Each row was made from one small tree. The marks that hang from a mark follow it in brackets, in the order of their numbers. Every link used is in the known rows. Write each row's tree.
In the rows, zero is written as 128.
Known rows:
z_683{z_248}: [135  99 164 143 118 128 111  95 135 164 146 158 182 162 159 160 156 103
  71 120 104 143 158 113  70 120 135 133 150 103 107 132 128 155 116 134
 135 111  82 100 137 133]
z_449{z_623}: [118 142 166 135 125 128 130 101 143 153 161 157 190 160 162 169 142 100
  68 130 100 145 128 123  74 113 113 141 131 109 103 125 141 166 110 132
  79 134 127 106 142 128]
z_449{z_623{z_248} z_980}: [115 140 154 128 142 114 131  87 130 160 167 142 175 181 175 178 166 107
  70 127  95 137  97  87  70 101 101 136 139 109  98 132 156 162  99 132
 101 130 126 102 152 122]
z_449{z_623 z_877 z_980}: [127 132 146 114 150 140 125 125 137 161 140 146 184 158 181 171 158 110
  70 128 101 148  72  84  69 108  87 128 107 127  82 117 133 179 102 129
  71 106 129 126 142 122]
z_732{z_92 z_101{z_248}}: [133  98 110 125  98 124 146  86 126 184 149 157 224 156 150 131 121  85
  90 134 108  91 124 116  83 126 109 129 143 117 122 117 164 143 113 107
 183 117 139 100 142 132]
z_683{z_248{z_751}}: [123 103 148 149 134 127 121 100 108 152 139 165 177 148 149 166 168 108
  83 115 105 139 136  95  65 130 135 123 165 109 112 132 137 164 118 134
 146 125  93 104 145 138]
z_765{z_877{z_449}}: [142 126 199 135 153 125 142 131 141 158 178 136 197 161 177 150 137  99
  80 127  98 131  98  93  75 101 123 148 117 108 121 128 136 161 118 126
 109 136 129 120 122 126]
z_751{z_248{z_683}}: [127 102 126 141 142 137 127  85 123 166 180 153 196 156 154 137 137 104
  83 120  98 133 100 106  73 101 139 149 166  97 108 121 131 163 111 123
  91 147 109 112 139 153]
z_449{z_623 z_877 z_980{z_963}}: [134 135 126 106 173 153 111 131 150 159 166 139 168 156 187 148 166 105
  70 132 108 175  39  67  62 105  86 125  97 129  79 111 135 177 103 139
  44  98 130 118 151 116]
z_877{z_765}: [141 106 176 128 132 131 133 120 128 162 164 163 187 167 162 134 144  99
  80 108  97 138 113 115  67 116 136 148 139 109 123 145 132 163 110 127
 122 121 107 111 133 126]
z_751{z_248{z_92 z_101 z_683}}: [123 113  88 138 111 143 142  71  92 163 184 157 203 126 144 130 132  93
 101 122 115 118  73  94  72 100 116 124 164  95 114 105 115 166 108 124
 165 153 134 121 139 154]
z_449{z_623{z_265} z_877 z_980{z_963}}: [119 146 107 108 163 151 105 128 151 164 158 137 163 150 187 151 175 108
  73 133 104 166  79  69  69 108 106 109 104 126  77 121 125 176 102 143
  75  94 153  97 153 120]
z_623{z_248}: [126 124 170 142 148 118 124  74 133 167 177 147 181 171 158 158 155 104
  81 117  95 134 132 115  71 114 136 167 158 106 114 138 139 154 111 121
 108 147 113  94 141 139]
z_265{z_623{z_248 z_449}}: [112 116 170 143 147 114 125  39 137 165 198 148 191 166 150 145 161 107
  65 117  84 136 150 122  81 112 119 146 145  88 101 126 138 147 117  91
 132 162  84  85 141 141]
z_877{z_449 z_765}: [146 104 202 125 143 123 157 133 127 155 181 154 160 182 172 120 144 101
  72 113  88 139 102 109  72 103 131 131 118 114 120 143 144 162 112 137
 153 122 112 114 123 123]
z_683{z_248{z_92 z_101 z_751}}: [118 112 100 145 101 134 139  87  76 152 142 171 186 120 138 154 168  98
 103 121 125 122 109  86  68 128 114 102 160 107 125 117 118 167 113 141
 225 131 125 108 149 136]
z_265{z_623{z_248{z_92 z_683 z_751}}}: [102 118 130 147 160 103 135  65  96 147 178 161 204 122 146 136 168 102
 100 119 108 111  59 106  69 119 112 138 180  93 129 115 151 164 107 106
 159 175 188 109 161 153]
z_265{z_623{z_449}}: [127 105 176 138 135 124 120  69 142 160 188 156 206 148 152 145 154 100
  64 119  89 144 145 126  85 116 117 140 134  92  98 118 127 154 118  94
 105 150  87  96 136 135]
z_92{z_248{z_101}}: [125 115 112 135 116 139 123  70 116 162 150 151 194 151 157 149 162  89
  91 106 108 119 144  98  96 113 133 147 152 108 110 113 127 166 114 107
 145 135  97  95 132 155]
z_765{z_877{z_449{z_623 z_980}}}: [133 139 175 121 157 124 146 150 139 149 173 132 199 167 191 168 153 102
  69 138  97 140  71  59  75  87  96 122  98 115 105 122 149 172 110 136
  91 121 143 127 133 113]
z_732{z_92 z_718}: [140 101 208 131  76 137 133 102 140 172 146 160 216 171 153 156 116  88
  88 128  96  84 143 119  58 134 116 138 159 109 135 126 131 143 117 143
 150 127 184 102 137 134]
z_449{z_623{z_265} z_877 z_980}: [112 140 126 117 144 135 117 119 137 159 137 140 184 151 176 177 171 113
  74 130  98 144 100  80  75 106 105 113 112 124  83 126 122 178 101 134
 100  99 144 103 145 121]
z_980{z_449{z_623 z_877} z_963{z_752}}: [140 163 117 115 178 171 125 121 169 154 158 151 138 166 190 112 160 104
  84 129 102 179  66 113  49 114  99 122 100 115  88 119 106 176 105 142
  38 107 140 120 158 131]
z_980{z_963{z_752}}: [136 109 149 130 148 152 119 117 155 150 168 161 151 157 171 125 166  85
  92 115 105 177  83 135  65 120 138 147 144 112 115 138 110 168 110 141
  70 135 107  98 156 132]
z_732{z_92}: [140 103 168 137 111 135 125  92 139 173 158 155 200 156 152 143 117  94
  88 125 103 107 112 121  68 128 130 149 160 110 122 121 129 148 112 130
 131 124 146 105 135 124]
z_980{z_449{z_623} z_963}: [147 160 140 123 157 154 119 112 162 161 199 144 178 162 185 126 149  99
  70 135 102 163  99 110  55 111 103 139 114 104  94 112 144 160 109 139
  36 115 146 109 152 121]
z_765{z_877}: [138 132 183 138 142 131 112 121 142 166 167 147 225 144 168 165 142  98
  87 120 106 141 104  98  70 114 127 165 134 103 124 124 131 164 117 118
  90 135 134 114 132 129]
z_101{z_248{z_92}}: [131  95 138 130 131 113 131  95 126 169 162 164 216 153 147 143 161  90
  94 131 109 162  78 130  80 115 116 131 137 115 127 120 134 164 108 128
 129 118 134 108 145 139]
z_265{z_623}: [135 100 192 144 121 116 104  83 150 151 172 157 206 139 162 158 160  90
  78 115  98 139 131 126  78 120 122 165 154 100 106 115 132 154 116 104
  78 142 126  97 139 132]
z_248{z_92}: [136 110 164 137 129 124 131 104 130 167 163 159 217 137 153 153 140  90
  93 124 108 125  81 124  70 120 120 148 150 111 127 119 123 163 108 137
 114 135 153 115 146 127]
z_877{z_449{z_623} z_765}: [129 130 186 120 144 120 165 137 130 145 170 155 157 182 177 130 131 103
  60 124  87 139 106 105  71  97 108 112 107 111 108 140 146 167 110 145
 145 124 120 117 131 124]
z_449{z_623{z_265}}: [101 148 155 138 121 119 122  97 140 154 155 153 187 155 162 170 152 100
  72 133  97 139 159 124  81 116 129 128 138 105  97 133 124 163 109 140
 108 130 150  83 146 127]
z_732{z_92{z_248{z_751}} z_101 z_718}: [119 104 116 122  78 125 165  86  99 172 103 158 230 151 158 146 126  90
 108 115 101  34 130  81  77 141  99 137 185 121 144 116 160 147 122 118
 204 146 188 101 153 158]
z_752{z_963}: [128 127 148 132 117 136 114  88 141 156 165 139 184 164 173 145 156  94
  66 117  98 135 106 122  79 118 120 160 154 106 106 128 117 153 111 129
  73 132 123 103 153 129]
z_980{z_963}: [145 116 168 129 147 145 112 113 155 165 190 152 181 153 169 133 161  92
  77 124 106 166  97 107  66 117 130 156 139 113 106 123 133 160 114 134
  63 127 118  98 141 130]
z_623{z_248 z_449}: [115 125 159 138 148 123 144  60 127 174 190 148 179 181 146 146 153 114
  67 120  84 140 147 122  77 109 132 147 141  95 111 138 136 153 114 114
 145 156  80  92 139 135]

Write each row's tree:
[168  91 161 107 158 143 142 160 131 157 199 140 147 179 192 101 167  96
  73 117  93 154  39  65  67  95 121 123 107 125 108 136 151 166 107 146
 105  97 114 117 134 108]	z_877{z_449{z_980{z_963}} z_765}
[108 125  77 140 132 145 140  71  83 144 154 161 176 128 148 136 168 103
 100 105 116 108 106  78  95 114 130 132 171 105 118 112 142 181 112  95
 176 153 132 109 143 167]	z_92{z_248{z_101 z_683 z_751}}
[112 130  92 144 117 144 151  93  74 145 170 172 196 102 140 138 152  96
 109 122 124 105  60  91  75 116 111 117 165 101 131 106 131 181 103 119
 194 147 173 127 147 143]	z_248{z_92 z_101 z_683 z_751}
[111 134 128 124 148 107 141  90 119 162 166 144 195 164 166 175 161 101
  83 134 102 136  58  89  64 101  89 129 142 112 114 124 147 164  97 145
 133 132 172 114 162 121]	z_449{z_623{z_248{z_92}} z_980}
[121 126 116 139 108 144 140  91  99 155 177 161 202 114 145 135 136  91
  98 127 124 110  88 109  80 108 120 127 148  97 125 106 122 174 103 119
 181 140 173 127 138 142]	z_248{z_92 z_101 z_683}
[132 176 123 116 178 160 113 114 160 166 178 135 164 158 184 126 162 112
  74 136 100 165 106  95  57 115 109 122  97 112  79 116 120 165 108 141
  60  98 166  96 150 127]	z_980{z_449{z_623{z_265} z_877} z_963}
[115 102  94 134 151 117 147 101  92 154 163 171 216 133 138 130 175 100
 107 132 118 139  47 114  75 115 117 111 153 110 134 120 154 180 105 121
 163 134 166 122 155 150]	z_101{z_248{z_92 z_683 z_751}}
[108 130 146 151 126 122 124  47  97 145 184 161 174 130 150 159 181  96
  97 107 104 129 128  96  79 123 112 144 171  95 111 119 144 157 115  92
 159 168 125  83 149 142]	z_265{z_623{z_248{z_101 z_751}}}
[164 117 162 118 177 143 128 161 148 163 202 125 187 158 196 132 169  96
  80 131 101 150  34  44  65  94 112 143 103 119 109 120 145 164 114 137
  77 113 138 120 136 109]	z_765{z_877{z_449{z_980{z_963}}}}
[100 154 162 132 164 112 166  90 127 147 193 134 149 183 173 135 133 112
  58 137  93 119 120 112  79  87 113 120 130 100 104 133 166 164 106 129
 146 155 158 115 138 148]	z_877{z_449{z_623{z_248{z_683}}}}
[ 90 144  95 145 161 111 146  82  85 161 170 153 188 129 144 140 172 113
 109 126 106 114  90 101  73 117 143 128 186  99 136 133 134 169 102 130
 199 157 200  96 161 149]	z_623{z_248{z_92 z_683 z_751} z_265}
[117 114 124 130  76 147 153  72  89 156 122 165 204 157 144 152 142  90
 115 112 107  71 127  85  75 135 109 126 179 113 140 111 132 154 122 125
 217 144 166  93 142 162]	z_732{z_92{z_248{z_101 z_751}} z_718}
[122 116 113 120 143 146 125 103 126 181 158 142 184 150 163 157 170 123
  73 125  90 143 118  80  84 107 125 114 111 116  87 131 105 170 104 118
 133 107  99 102 138 119]	z_623{z_265 z_449{z_877 z_980}}
[115 107 126 138 154 124 136  96 102 149 166 171 196 148 146 134 183 104
  96 125 109 144  89 113  80 113 133 126 153 110 123 127 166 178 109 107
 132 131 130 110 149 153]	z_101{z_248{z_683 z_751}}
[121 108  76 130 110 125 161  79 100 175 114 152 214 141 159 136 123  93
 108 110 108  55 102  83  85 136 109 146 183 121 127 112 159 154 117 107
 190 145 148 102 152 145]	z_732{z_92{z_248{z_751}} z_101}
[124 102 125 144 128 118 132  99  99 156 135 167 196 132 143 156 167 103
  99 123 114 131  95 102  61 132 120 115 168 109 125 125 124 165 113 147
 170 130 133 111 153 133]	z_683{z_248{z_92 z_751}}
[126  98 115 137 138 128 138  88 112 165 176 154 210 139 146 129 131 103
  98 125 106 125  57 109  65 103 128 137 171  98 119 114 121 165 110 131
 120 152 139 122 144 148]	z_751{z_248{z_92 z_683}}
[114 120  56 139 114 147 149  61  81 154 148 162 190 136 142 121 135  97
 109 111 119  74  95  78  86 124 128 124 183 103 129 103 144 170 112 104
 224 142 147 111 139 165]	z_732{z_92{z_248{z_101 z_683 z_751}}}
[113 104 153 126  90 118 157 106 103 162 129 170 225 147 153 157 168  92
 101 123 103  99 146 109  78 130  92 122 152 123 134 134 176 156 118 110
 163 135 155 102 155 147]	z_732{z_101{z_248{z_751}} z_718}
[ 91 163 142 117 161 120 135 104 124 163 144 146 152 181 169 143 156 122
  73 117  89 142 120  98  67 108 121 113 118 111  97 150 128 168 105 135
 169 119 129  87 143 142]	z_449{z_623{z_248 z_265} z_877{z_765}}
[169 139 143 120 176 174 109 122 160 177 188 139 171 160 184 113 154 108
  79 121 105 162  68  94  47 121 115 152 108 115  94 108 127 162 109 126
  37 102 135 119 141 127]	z_980{z_449{z_877} z_963}
[122  98 122 130 142 120 134  97 120 161 173 163 215 148 143 127 158  97
  93 137 115 140  66 127  80 107 124 121 145 107 128 116 146 174 104 118
 155 122 162 120 146 150]	z_101{z_248{z_92 z_683}}
[115 130 110 146 115 153 141  91  84 142 171 168 183 117 145 144 159 103
  97 117 116 114 116  89  78 116 126 131 161 102 121 118 139 179 108 106
 165 149 143 117 141 146]	z_248{z_101 z_683 z_751}
[106 143 144 126 147 102 148 101 127 157 180 126 150 182 178 165 174 111
  66 137  82 127 132  86  80  91 118 110 127 111  97 141 151 158 101 149
 159 128 154  85 144 116]	z_877{z_449{z_623{z_248 z_265} z_980}}
[118 125 169 147 116 121 115  42 123 152 189 151 180 142 152 156 166  89
  85 111 104 128 157 107  81 114 119 149 159  92 104 119 138 148 113  91
 151 158 118  82 139 143]	z_265{z_623{z_248{z_101}}}
[114 115 164 146 152 114 117  61 133 153 195 148 188 148 159 142 158  99
  73 117  97 125 119 121  76 110 129 161 168  86 108 121 156 155 110  91
 120 158 145  98 145 154]	z_265{z_623{z_248{z_683}}}
[156 110 154 116 174 151 130 165 150 149 183 134 155 165 195 123 175  88
  93 126 104 169  16  73  68  93 122 131 108 120 119 134 120 174 111 144
  76 124 128 120 150 110]	z_765{z_877{z_449{z_980{z_963{z_752}}}}}
[154 101 130 100 171 166 125 154 139 156 146 159 135 173 185 104 175 100
  97 106 103 182   8  79  54 108 118 123 110 130 106 145 105 184 101 141
  97  96  95 124 151 118]	z_449{z_877{z_765} z_980{z_963{z_752}}}
[164 129 157 119 166 154 131 126 134 173 164 154 179 172 178 111 147 117
  81 109  94 146  85  96  50 116 118 145 108 111 110 128 125 164 107 122
 108  94 126 127 130 124]	z_980{z_449{z_877{z_765}}}
[116 122 100 136 125 144 132  68 107 153 161 154 188 142 154 132 149  95
  86 110 114 116 128  95  97 105 140 139 156 100 111 108 133 175 109  97
 172 144 115 109 135 169]	z_92{z_248{z_101 z_683}}
[123 162 143 137 137 134 120 100 146 163 172 144 193 162 175 156 160 107
  74 132  93 135 164 123  71 111 124 128 128  97  98 126 126 160 105 135
  93 115 165  93 147 121]	z_980{z_449{z_623{z_265}}}
[142 143 161 111 170 138 133 158 150 153 195 126 179 166 201 142 159  95
  65 142 102 162  29  45  67  88  94 121  87 118  97 119 153 168 112 146
  66 115 150 117 142 110]	z_765{z_877{z_449{z_623 z_980{z_963}}}}
[123  99 155 131 152 114 123  54 129 166 201 141 190 166 159 155 183 109
  68 119  84 142 119 100  79 102 112 141 142  95  98 126 143 150 109  92
 126 147  90  92 144 127]	z_265{z_623{z_248 z_449{z_980}}}
[138  96 149 121 149 141 112  85 138 166 165 146 200 147 170 152 172 112
  67 120  93 150  89  89  78 107  96 129 111 112  81 108 123 167 110  91
  96 119  89 116 137 127]	z_265{z_623{z_449{z_877 z_980}}}
[113 143 178 119 165 104 170 112 123 153 182 145 139 206 174 128 139 111
  63 122  82 134 105 104  70  94 108 116 114 109 112 149 158 160 109 142
 169 138 120 103 134 129]	z_877{z_449{z_623{z_248}} z_765}
[ 99 162 138 118 179 124 152 105 102 151 141 161 152 180 163 144 156 129
  82 110  94 150  63  82  56 116  99 119 125 116 108 144 146 176 108 132
 153 135 119 111 147 144]	z_449{z_623{z_248{z_751}} z_877{z_765}}
[160  89 172 117 144 126 153 148 118 157 180 144 164 180 182 127 160 102
  75 116  87 134  74  74  73  93 124 128 116 119 116 144 146 165 104 140
 139 105 114 123 127 105]	z_877{z_449{z_980} z_765}
[131 109 171 125  54 138 154 103 128 178 128 155 234 150 161 153  93  85
  92 130 102  47 161 118  65 134  99 139 158 113 138 121 153 135 117 122
 184 135 197 108 142 131]	z_732{z_92 z_101 z_718}
[127 110 108 137 100 139 135  70 101 166 174 158 201 138 143 150 141  88
 102 120 109 133  86  98  71 107 109 129 159 105 113 108 108 159 112 134
 146 146 111 105 139 142]	z_751{z_248{z_92 z_101}}
[140 106 144 119 152 153 127 107 127 175 160 146 190 157 165 149 159 121
  69 123  96 141  88  81  75 107 105 129 103 118  90 121 123 175 105 112
 104 113  80 124 134 121]	z_623{z_449{z_877 z_980}}
